What can hang from each mark
J403: J23
J696: J652
J23: J93 J179
J35: J652
J652: J34
J179: J641 J696
J206: J34
J641: J19 J226
J93: J23 J226
J844: J34
J19: J956

Each row was made from one small tree. Brackets hold a mark, then the marks that hang from it, in the order of their numbers. Every link used is in the known rows. Write each row's tree.
Known rows
(J696 (J652 J34)): |  0.247 | -1.686 |  1.528 |  0.904 |  2.227 | -0.176 | -2.416 |  1.004 |  0.879 | -1.000 | -0.111 |  3.922 | -0.263 | -1.357 | -0.557 | -1.557 |  2.205 | -0.580 |  1.084 | -0.620 |  0.166 | -1.584 |
(J179 (J641 J226) J696): |  2.163 |  0.011 | -0.052 |  1.651 |  2.023 |  0.519 |  0.449 | -2.745 |  2.183 | -5.422 | -2.357 |  3.280 | -3.145 | -2.767 |  1.484 | -4.235 |  0.056 | -0.619 |  2.281 |  0.576 | -1.822 | -1.669 |
(J696 J652): |  0.401 | -1.550 |  1.640 |  0.648 |  2.063 | -0.328 | -1.469 |  0.188 |  1.072 | -1.652 | -0.111 |  2.339 | -0.320 | -2.125 | -0.482 | -1.405 |  2.343 |  0.491 |  1.200 | -0.231 | -0.601 | -1.898 |
(J403 (J23 J93 (J179 (J641 J226) J696))): |  0.435 |  2.158 | -0.072 |  1.031 |  1.696 | -2.178 |  3.476 | -2.242 |  1.935 | -0.704 | -1.235 | -0.159 | -0.458 | -4.907 |  2.358 | -5.806 | -2.431 |  1.685 |  5.947 | -0.320 | -2.484 | -1.242 |
(J641 J226): |  0.941 |  0.447 |  0.564 |  1.041 | -0.006 | -0.944 |  2.413 | -0.724 |  0.281 | -3.038 | -0.808 | -0.676 | -1.885 | -1.969 | -1.413 | -2.023 |  1.277 |  0.093 |  2.558 | -0.412 | -1.146 | -3.043 |
(J844 J34): |  1.278 | -2.772 |  0.807 | -1.596 |  1.503 |  2.304 | -0.179 |  0.291 |  0.454 | -0.006 |  0.738 |  1.242 |  0.008 | -0.108 | -3.043 |  0.068 |  1.258 | -0.941 |  0.217 | -1.521 | -0.197 | -1.250 |
(J652 J34): |  0.811 | -1.285 |  0.634 |  0.728 |  0.891 |  0.539 |  0.905 |  0.911 |  0.837 | -0.227 |  0.013 |  2.644 | -0.321 | -0.411 | -1.519 | -1.326 |  0.943 | -2.327 |  0.740 | -0.171 |  0.894 | -1.206 |
(J403 (J23 J93 (J179 (J641 J19)))): | -0.885 |  2.933 |  1.629 |  0.818 |  1.966 | -2.294 |  5.171 | -1.654 |  1.180 | -0.281 | -0.890 | -1.373 | -0.477 | -5.333 |  1.382 | -5.680 | -2.300 |  2.352 |  5.117 |  0.598 | -1.672 | -1.307 |
(J403 (J23 (J93 J226) J179)): | -0.475 |  2.006 |  0.101 | -0.045 |  0.389 | -2.042 |  4.574 | -1.873 |  0.782 |  1.865 | -0.003 | -2.306 |  0.696 | -3.577 |  0.742 | -4.320 | -2.728 |  2.100 |  6.720 | -1.395 | -2.095 | -1.885 |
(J35 J652): | -0.136 | -2.223 | -0.583 |  0.656 | -0.912 |  1.257 | -0.157 |  0.348 |  1.108 | -0.556 |  1.213 |  1.447 |  0.499 | -1.499 | -2.404 |  0.158 |  0.891 | -0.922 | -0.267 |  0.030 | -1.218 | -1.521 |
(J23 J93 (J179 (J641 (J19 J956)))): | -0.882 |  3.697 |  0.759 |  2.434 |  1.216 | -2.054 |  5.551 | -1.175 |  1.579 | -2.265 | -0.589 | -0.307 | -2.273 | -5.427 |  1.263 | -6.492 | -1.737 | -0.455 |  3.073 |  0.179 |  0.873 | -0.519 |
(J641 J19 J226): |  0.126 |  1.613 |  1.935 |  1.620 |  0.470 | -1.958 |  3.949 | -2.428 | -0.455 | -5.463 | -1.850 | -1.514 | -4.437 | -2.768 |  0.125 | -2.774 |  1.345 |  1.862 |  2.046 |  0.368 | -0.604 | -3.195 |
(J23 (J93 J226) (J179 J641 J696)): |  0.790 |  1.923 | -1.109 |  1.432 |  1.955 | -0.372 |  2.407 | -3.451 |  1.929 | -1.460 | -0.691 |  2.271 | -1.888 | -3.202 |  2.890 | -6.651 | -3.472 |  0.168 |  5.660 | -2.236 | -0.936 | -0.119 |
(J206 J34): |  1.894 | -1.325 | -0.196 |  0.470 | -1.003 |  3.008 |  0.945 | -0.874 |  0.667 | -1.834 |  2.249 |  0.926 |  1.136 | -2.264 | -2.215 | -1.867 |  0.409 | -0.827 |  0.724 | -1.001 | -0.907 | -1.471 |
(J93 (J23 (J179 (J641 J19) (J696 J652))) J226): |  1.809 |  2.351 | -1.186 |  1.575 |  1.897 | -1.154 |  1.861 | -4.848 |  1.571 | -2.250 | -0.823 |  3.408 | -3.311 | -3.077 |  2.537 | -4.507 | -2.495 |  3.792 |  5.688 | -2.232 | -1.219 | -3.699 |
(J179 (J641 J19) J696): |  1.597 | -0.360 |  1.206 |  1.594 |  3.023 |  0.713 |  1.435 | -3.572 |  2.226 | -5.755 | -2.586 |  3.716 | -3.953 | -2.917 |  2.704 | -4.154 | -0.029 |  0.018 |  0.564 |  1.820 | -0.531 | -0.623 |
(J23 (J93 J226)): | -0.661 |  0.503 |  0.226 | -0.247 |  0.742 | -0.660 |  3.044 | -0.719 |  0.490 | -0.804 | -0.098 |  0.476 | -0.093 | -1.894 | -0.156 | -2.628 | -0.988 | -0.093 |  5.191 | -2.065 | -0.577 | -0.998 |
(J19 J956): |  0.527 | -0.077 | -0.369 |  1.327 | -1.640 | -0.401 |  3.913 |  0.469 |  2.021 | -1.846 | -0.357 | -0.902 | -0.721 | -2.771 | -1.603 | -1.326 |  1.678 | -3.443 | -0.083 |  1.511 |  0.941 | -2.155 |
(J179 J696): |  2.524 | -2.683 | -0.600 |  0.614 |  1.285 |  0.802 |  0.476 | -1.779 |  2.331 | -2.101 | -0.714 |  2.972 | -1.205 | -0.816 |  1.305 | -1.318 |  0.812 | -1.275 |  0.518 |  0.106 | -0.063 | -0.472 |
(J179 (J641 (J19 J956) J226) J696): |  1.220 |  1.634 |  0.307 |  2.746 |  0.945 | -0.808 |  2.875 | -3.722 |  2.176 | -7.872 | -3.447 |  1.629 | -5.351 | -4.300 |  2.564 | -4.974 |  0.481 | -0.840 |  1.287 |  1.987 | -0.760 | -2.106 |

Which tree is each row?
|  2.153 |  3.005 | -1.722 |  2.633 |  0.402 | -2.226 |  4.685 | -2.884 |  2.435 | -3.000 | -0.873 |  1.750 | -3.341 | -4.461 |  1.601 | -4.129 | -1.296 |  1.317 |  3.283 | -0.234 |  0.222 | -3.436 |
(J93 (J23 (J179 (J641 (J19 J956) J226) J696)))
| -0.091 |  2.397 |  0.306 |  1.993 |  3.158 | -1.467 |  1.165 | -4.354 |  1.467 | -3.361 | -1.407 |  2.840 | -3.472 | -4.208 |  4.464 | -7.288 | -2.617 |  2.193 |  5.514 | -2.133 | -0.935 | -0.385 |
(J23 (J93 J226) (J179 (J641 J19) (J696 J652)))
| -0.392 |  3.078 | -0.203 |  1.213 |  0.683 | -2.207 |  5.094 | -3.830 |  1.981 | -1.580 | -1.850 | -1.163 | -1.728 | -5.275 |  3.285 | -6.347 | -3.153 |  1.401 |  6.018 |  0.153 | -1.873 | -1.541 |
(J403 (J23 (J93 J226) (J179 (J641 (J19 J956)) J696)))
| -0.146 |  2.492 |  0.396 |  0.732 |  1.877 | -1.811 |  4.166 | -4.124 |  1.509 | -1.160 | -1.649 | -0.345 | -1.584 | -4.565 |  3.393 | -6.236 | -3.417 |  2.703 |  6.548 | -0.463 | -2.391 | -1.303 |
(J403 (J23 (J93 J226) (J179 (J641 J19) J696)))
|  2.742 | -0.055 | -1.710 |  1.311 |  1.547 | -1.462 |  1.179 | -1.578 |  2.415 |  0.489 |  0.873 |  3.604 | -0.632 | -2.459 |  1.297 | -1.861 | -0.531 |  2.033 |  3.018 | -1.844 |  0.253 | -2.492 |
(J93 (J23 (J179 (J696 J652))))
| -0.186 |  3.449 |  0.361 |  2.020 |  1.599 | -1.832 |  3.810 | -0.811 |  1.049 | -1.566 | -0.264 |  0.138 | -1.467 | -4.595 |  0.413 | -6.443 | -1.971 |  0.305 |  4.963 | -1.410 | -0.679 | -1.069 |
(J23 J93 (J179 (J641 J226)))
|  2.393 |  1.617 | -1.469 |  2.146 |  2.082 | -1.574 |  0.557 | -1.679 |  2.172 | -1.221 | -0.205 |  4.837 | -1.770 | -3.224 |  1.334 | -3.853 | -1.066 |  1.721 |  4.153 | -1.835 | -0.354 | -3.017 |
(J93 (J23 (J179 (J641 J226) (J696 (J652 J34)))))
|  0.727 |  1.308 |  0.974 |  2.933 |  2.050 | -1.380 |  0.056 | -3.546 |  2.208 | -8.399 | -3.494 |  2.966 | -5.333 | -4.940 |  3.335 | -5.126 |  1.493 |  0.316 |  1.524 |  1.516 | -1.174 | -2.342 |
(J179 (J641 (J19 J956) J226) (J696 J652))
|  0.531 |  0.440 | -1.225 |  1.345 |  1.892 | -1.338 | -0.265 | -2.438 |  1.428 | -0.004 |  0.099 |  3.251 | -1.246 | -2.060 |  3.318 | -5.090 | -2.059 |  0.455 |  5.378 | -3.729 | -0.043 | -0.009 |
(J23 (J93 J226) (J179 (J696 (J652 J34))))
|  0.424 |  1.639 | -0.557 |  1.625 |  2.833 | -0.796 |  0.137 | -3.278 |  1.948 | -1.813 | -0.700 |  3.322 | -1.847 | -3.670 |  3.480 | -6.780 | -2.720 |  1.033 |  5.856 | -2.624 | -1.284 | -0.296 |
(J23 (J93 J226) (J179 J641 (J696 J652)))
| -0.361 |  2.956 | -0.285 |  2.444 |  1.972 | -1.871 |  2.066 | -4.105 |  1.961 | -3.787 | -1.581 |  2.014 | -3.640 | -4.906 |  4.382 | -7.372 | -2.348 |  0.876 |  5.055 | -1.509 | -0.408 | -0.640 |
(J23 (J93 J226) (J179 (J641 (J19 J956)) (J696 J652)))
| -0.514 |  3.144 |  0.846 |  0.915 |  1.325 | -2.458 |  4.492 | -1.120 |  1.130 | -0.025 | -0.768 | -1.638 |  0.089 | -5.319 |  0.609 | -5.742 | -2.245 |  1.940 |  6.203 | -0.169 | -2.496 | -1.989 |
(J403 (J23 J93 (J179 (J641 J226))))
|  1.847 |  2.825 | -1.257 |  2.777 |  1.082 | -2.579 |  2.847 | -2.757 |  2.434 | -3.322 | -0.919 |  2.580 | -3.292 | -4.854 |  2.076 | -4.265 | -0.651 |  2.065 |  3.440 | -0.562 | -0.063 | -3.598 |
(J93 (J23 (J179 (J641 (J19 J956) J226) (J696 J652))))
|  0.257 |  3.511 | -0.466 |  3.018 |  1.214 | -2.536 |  4.454 | -3.010 |  2.048 | -4.394 | -1.611 |  0.619 | -3.919 | -5.405 |  3.461 | -7.163 | -1.867 | -0.120 |  3.827 | -0.490 |  0.164 | -0.490 |
(J23 J93 (J179 (J641 (J19 J956) J226) J696))
| -1.173 |  4.470 |  0.279 |  2.143 |  0.637 | -1.773 |  5.595 | -2.899 |  0.951 | -2.561 | -0.964 | -0.908 | -3.037 | -4.858 |  1.592 | -7.113 | -2.903 |  0.256 |  5.187 | -0.960 | -0.070 | -1.381 |
(J23 (J93 J226) (J179 (J641 (J19 J956))))
|  0.979 |  2.219 | -0.770 |  2.169 |  2.073 | -1.482 |  2.532 | -2.196 |  2.090 | -2.418 | -0.772 |  1.954 | -2.101 | -4.161 |  2.581 | -6.562 | -2.189 |  0.053 |  4.630 | -1.584 | -0.675 | -0.128 |
(J23 J93 (J179 (J641 J226) J696))
| -0.133 |  3.252 |  0.055 |  3.154 |  2.104 | -2.987 |  2.226 | -2.811 |  2.059 | -4.781 | -1.694 |  1.683 | -3.855 | -5.912 |  4.079 | -7.300 | -1.072 |  0.802 |  4.019 | -0.854 | -0.123 | -0.676 |
(J23 J93 (J179 (J641 (J19 J956) J226) (J696 J652)))
|  2.390 |  2.483 | -1.106 |  2.178 |  1.562 | -1.811 |  3.744 | -3.189 |  1.961 | -2.621 | -0.708 |  2.534 | -3.153 | -3.727 |  1.709 | -4.032 | -1.583 |  2.621 |  3.811 | -0.878 | -0.304 | -3.159 |
(J93 (J23 (J179 (J641 J19 J226) J696)))
|  0.523 |  2.977 |  0.098 |  2.548 |  2.380 | -2.141 |  3.538 | -3.264 |  1.601 | -3.963 | -1.485 |  1.435 | -3.737 | -4.682 |  3.577 | -7.048 | -2.140 |  1.205 |  4.327 | -1.069 | -0.338 | -0.228 |
(J23 J93 (J179 (J641 J19 J226) J696))
|  0.018 |  2.489 |  2.426 |  1.936 |  1.807 | -0.744 |  3.297 | -2.396 |  0.347 | -6.308 | -2.528 |  0.359 | -4.340 | -3.921 | -0.029 | -4.711 |  0.405 |  1.150 |  2.297 |  1.403 | -1.372 | -2.936 |
(J179 (J641 J19 J226))
|  1.056 |  0.775 | -1.654 |  1.031 |  0.900 | -0.983 |  2.632 | -3.118 |  1.575 | -0.003 |  0.153 |  1.141 | -1.314 | -2.044 |  2.741 | -4.870 | -2.775 |  0.277 |  5.229 | -3.096 | -0.209 | -0.099 |
(J23 (J93 J226) (J179 J696))
| -1.151 |  3.495 |  1.278 |  0.565 |  1.477 | -2.087 |  5.216 | -3.025 |  0.666 | -0.517 | -1.222 | -1.812 | -1.069 | -4.884 |  1.612 | -6.181 | -3.221 |  2.922 |  6.804 | -0.301 | -2.359 | -2.023 |
(J403 (J23 (J93 J226) (J179 (J641 J19))))
| -0.151 |  1.655 |  0.033 |  0.714 |  2.406 | -1.558 |  0.950 | -2.599 |  1.757 |  0.179 | -1.184 |  1.928 | -0.181 | -4.103 |  3.020 | -6.104 | -2.879 |  1.804 |  6.881 | -1.384 | -2.464 | -1.143 |
(J403 (J23 (J93 J226) (J179 J641 (J696 (J652 J34)))))
| -0.008 |  2.603 |  0.566 |  2.872 |  3.354 | -2.508 |  0.634 | -2.577 |  1.455 | -3.928 | -1.525 |  3.519 | -3.661 | -4.699 |  4.116 | -7.301 | -1.432 |  1.392 |  4.430 | -1.719 | -0.202 | -0.170 |
(J23 J93 (J179 (J641 J19 J226) (J696 (J652 J34))))
|  1.725 |  2.092 | -1.854 |  0.666 | -0.264 | -1.020 |  4.099 | -2.769 |  0.868 |  1.093 |  0.850 |  0.633 | -1.054 | -1.708 | -0.545 | -2.458 | -2.420 |  2.484 |  5.742 | -2.879 | -0.617 | -4.176 |
(J93 (J23 J179) J226)
|  1.904 |  2.049 |  0.198 |  2.834 |  1.761 | -0.833 |  2.648 | -4.319 |  1.522 | -4.520 | -1.752 |  1.074 | -4.796 | -3.548 |  2.630 | -6.251 | -1.232 |  1.109 |  2.093 |  0.170 | -0.756 | -1.713 |
(J23 (J179 (J641 J19 J226) J696))
|  0.614 |  1.934 | -0.210 |  2.360 |  2.934 | -1.935 |  0.282 | -2.005 |  2.060 | -2.832 | -0.850 |  3.008 | -2.057 | -4.677 |  3.196 | -6.740 | -1.416 |  0.965 |  4.839 | -1.941 | -1.043 | -0.333 |
(J23 J93 (J179 (J641 J226) (J696 J652)))
